Each row was made from one walk, in order. Every step used is in the known rows, and no mark comes twice. Write each row's walk.
In the rows, zero is written as 128.
Known rows:
L/Q/S/T: [139  85  99 126 109 134 110 145  96 172 104  87 150 147 106 119 154 132
 122 138 138 180 112 162]
W/C/E/T/S/K: [ 98 200 120 126 139 113 108  89 145  68 136 142 150 132  58 137  99 128
 114 117 169  97 116  82]
P/Q/L/S/T/E: [140  32 102 113 126 146  84 114 137  98 119  84 120 161 218 100 124 150
 143 119 117 110 106 163]
C/E/K/T: [128 232 149 144 154 121 154 114 115  44 120 159 123 124 173 151 126 153
 137 123 127 161 159 117]
A/K: [130 122 122 125 124  97 143 127 150 193 141 190 118  66 141 171 103 112
 138 125 116 124 152 136]
A/K/T: [134 115 162 139 136 105 136 128 133 142 120 188 125 111 158 185 128 106
 136 126 136 150 168 125]
L/S/T/E: [122 115 124 127 123 156 132 148 163 136 133  97 117 103 213 113 150 170
 124 122 128 123 111 142]
C/S: [132 158 100 134 131 141 166 111  89 122 126 190 101  58 126 145 144 113
 118 144 102  96 114 125]
C/S/T/E/K: [114 104 132 122 161 138 166 144 102 178 115 109 126  91 174  85 123 193
 113 124 129 141 152 113]
Q/L/K/T/S: [160  99 109 140 110 122  75  56 164  72 124 168 113 172 192 171 168 127
 124 117 121 166 117 120]
C/S/T: [124 102 113 121 135 143 160 126  73 135 104 141 115  70 160 119 167 152
 105 140 122 126 123 132]
W/C/S/T/E/K: [101 107 152 120 164 132 172 138  70 246 125 100 131 105 146  96 112 180
 106 119 180 172 142  74]
Q/L/S/T: [142  54  86 117  97 137 122  78 144 125 125 103 123 134 223 113 167 153
 137 124 122 132 106 153]
C/E/K: [118 251 108 127 142 112 157 113 135  81 141 156 116  80 159 135 102 160
 138 122 111 130 141 131]
E/K/T/S: [150 142 131 138 146 149  94  90 166 137 127 209 138 112 164 150 101 127
 136 126 134 142 152 106]
W/C: [119 160 147 120 110 114 158 117  97 185 153 170 111  81 100 168 127  88
 117 136 154 139 101 106]
Q/S/T: [134  96 127 111  97 142 147 153 109 187 115 117 134 127 137 119 159 146
 110 138 102 138 117 139]
P/Q/S/K: [132  94 129 112 111 108 104 151 113 116 145 142 141 141  46 107  90  66
 149 136  96  79 123 151]
E/T/S/K: [130  87 111 119 121 127  96  96 177  91 139 184 150 104  80 116 100 102
 125 130 132  61 124 126]
W/C/S/K: [104 145 140 127 131  97 168 108  68 178 153 138 120  88  43 128 127  81
 122 135 163 112 117  86]
K/T/E: [131 161 173 142 132 142 152 152 118 107 124 131 101 132 145 167 159 115
 117 134 119 132 126 125]
P/Q/S/T: [139  52 133 103 115 140 102 160  92 148 109 141 142 133 132 111 118 119
 122 137 101 124 118 157]
E/T/S: [145 101  99 121 123 158  98  89 169 103 119 234 138  85 122 146 104 119
 113 134 119  76 111 126]
S/K: [122 145 132 121 108  91 147 130 131 117 162 126 118  87  81 124 133  80
 135 136 116  93 124 145]

Which walk is each row?
[125 160 137 122 138 122 156 144 153 171 155 147 111  92 147 119  89 143
 133 123 113 124 139 126] | T/E/K
[118 150 184 138 131 110 148 158 128  90 140  82 113 154  99 133 152  93
 130 129 132 112 138 126] | S/K/T/E
[126 206  81 130 143 159 107  89 168  25 107 200 131 101 133 154 115 156
 110 127 106  79 112 122] | C/E/T/S
[142  55  87 117 107 105  79  78 148  49 155 133 133 145 132 101  95  75
 174 124 119  70 112 163] | P/Q/L/S/K
[129 136 172 135 120 100 141 133 112  76 141 131 127 128 100 141 155  74
 136 137 137 118 139 130] | S/K/T
[102 118 152 122 147 141 171 148  60 215 117  86 112 108 128 120 157 160
  91 132 166 154 112  87] | W/C/S/T/E
[125 140 156 147 128 129 129 140 161  54 149  99 120 153 141 125 141 106
 151 123 142 101 130 124] | L/S/K/T/E
[127 105 113 131 123 142 117 173 111 184 103  41 136 166 107 112 150 150
 114 132 136 175 109 155] | L/Q/S/T/E
[119 123 149 117 125 133 151 170 128 165 126  78 109 105 169 122 162 157
 102 131 115 133 118 146] | S/T/E
[118 247 142 144 164 136 108  80 137 119 126 167 137 137 146 171 105 152
 126 115 175 185 144  63] | W/C/E/K/T/S
[139  55 139 137 132 122  81 106 140  24 132  87 128 212 146 111 113  86
 167 118 134  96 127 144] | P/Q/L/S/K/T/E
[128 131 177 145 149 114 144 156 143 165 119 144 113 132 155 181 128 126
 130 120 133 149 167 116] | A/K/T/E
[146 140  87 137 104 135 117 128 110 156 123 139 132 133  72 147 127  94
 136 143 121 156 102 153] | L/Q/S
[132 243 119 147 163 145 104  87 162  65 116 176 129 129 176 156 112 166
 133 120 129 151 154 102] | C/E/K/T/S
[128 153  98 126 117 114  94 103 184 142 159 142 124  95  85 130 120  94
 133 131 117  81 120 132] | T/S/K
[131 127 149 156 128 119 116 164 111 116 118  46 140 219  37 125 148  86
 140 131 149 162 130 133] | L/Q/S/K/T/E
[130  85 115 127 136 134 115 165 124 219 114  58 155 170 125  85 110 171
 129 121 151 200 139 144] | L/Q/S/T/E/K
[123 197 115 124 129 134 158 115 118   6 112 187 123  93 136 147 124 146
 115 131 111  89 118 138] | C/E/T
[140 111 139 151 115 108 110 135  99 101 118  92 155 194  40 130 147  65
 150 137 155 164 131 139] | L/Q/S/K/T
[132  62 103 118 124 134 128  98 166 168 134  76 130 154 237  79 117 194
 147 108 133 147 133 138] | Q/L/S/T/E/K
[124 107 137 116 107 150 151 182 122 204 116  70 118 148 132 114 163 166
 104 132  98 136 115 134] | Q/S/T/E
[127  50 148 102 142 141 106 182 119 192 119 112 147 159 145  77  74 163
 131 121 111 142 146 140] | P/Q/S/T/E/K
[114 196  94 128 137 124 102  94 174  10 123 150 146 118  89 125 113 142
 122 122 121  61 125 120] | C/E/T/S/K
[123  92 143 112 124 139 152 176 135 232 124  85 138 153 150  83 116 185
 118 122 112 156 146 121] | Q/S/T/E/K
[123 141 176 139 111 124 149 172 125 131 130  73 128 199  65 122 157 101
 131 131 113 119 137 114] | Q/S/K/T/E
[133 127  98 135 101 100 111 134 119 139 142  92 146 151  24 111 124  72
 147 137 132 139 116 153] | L/Q/S/K
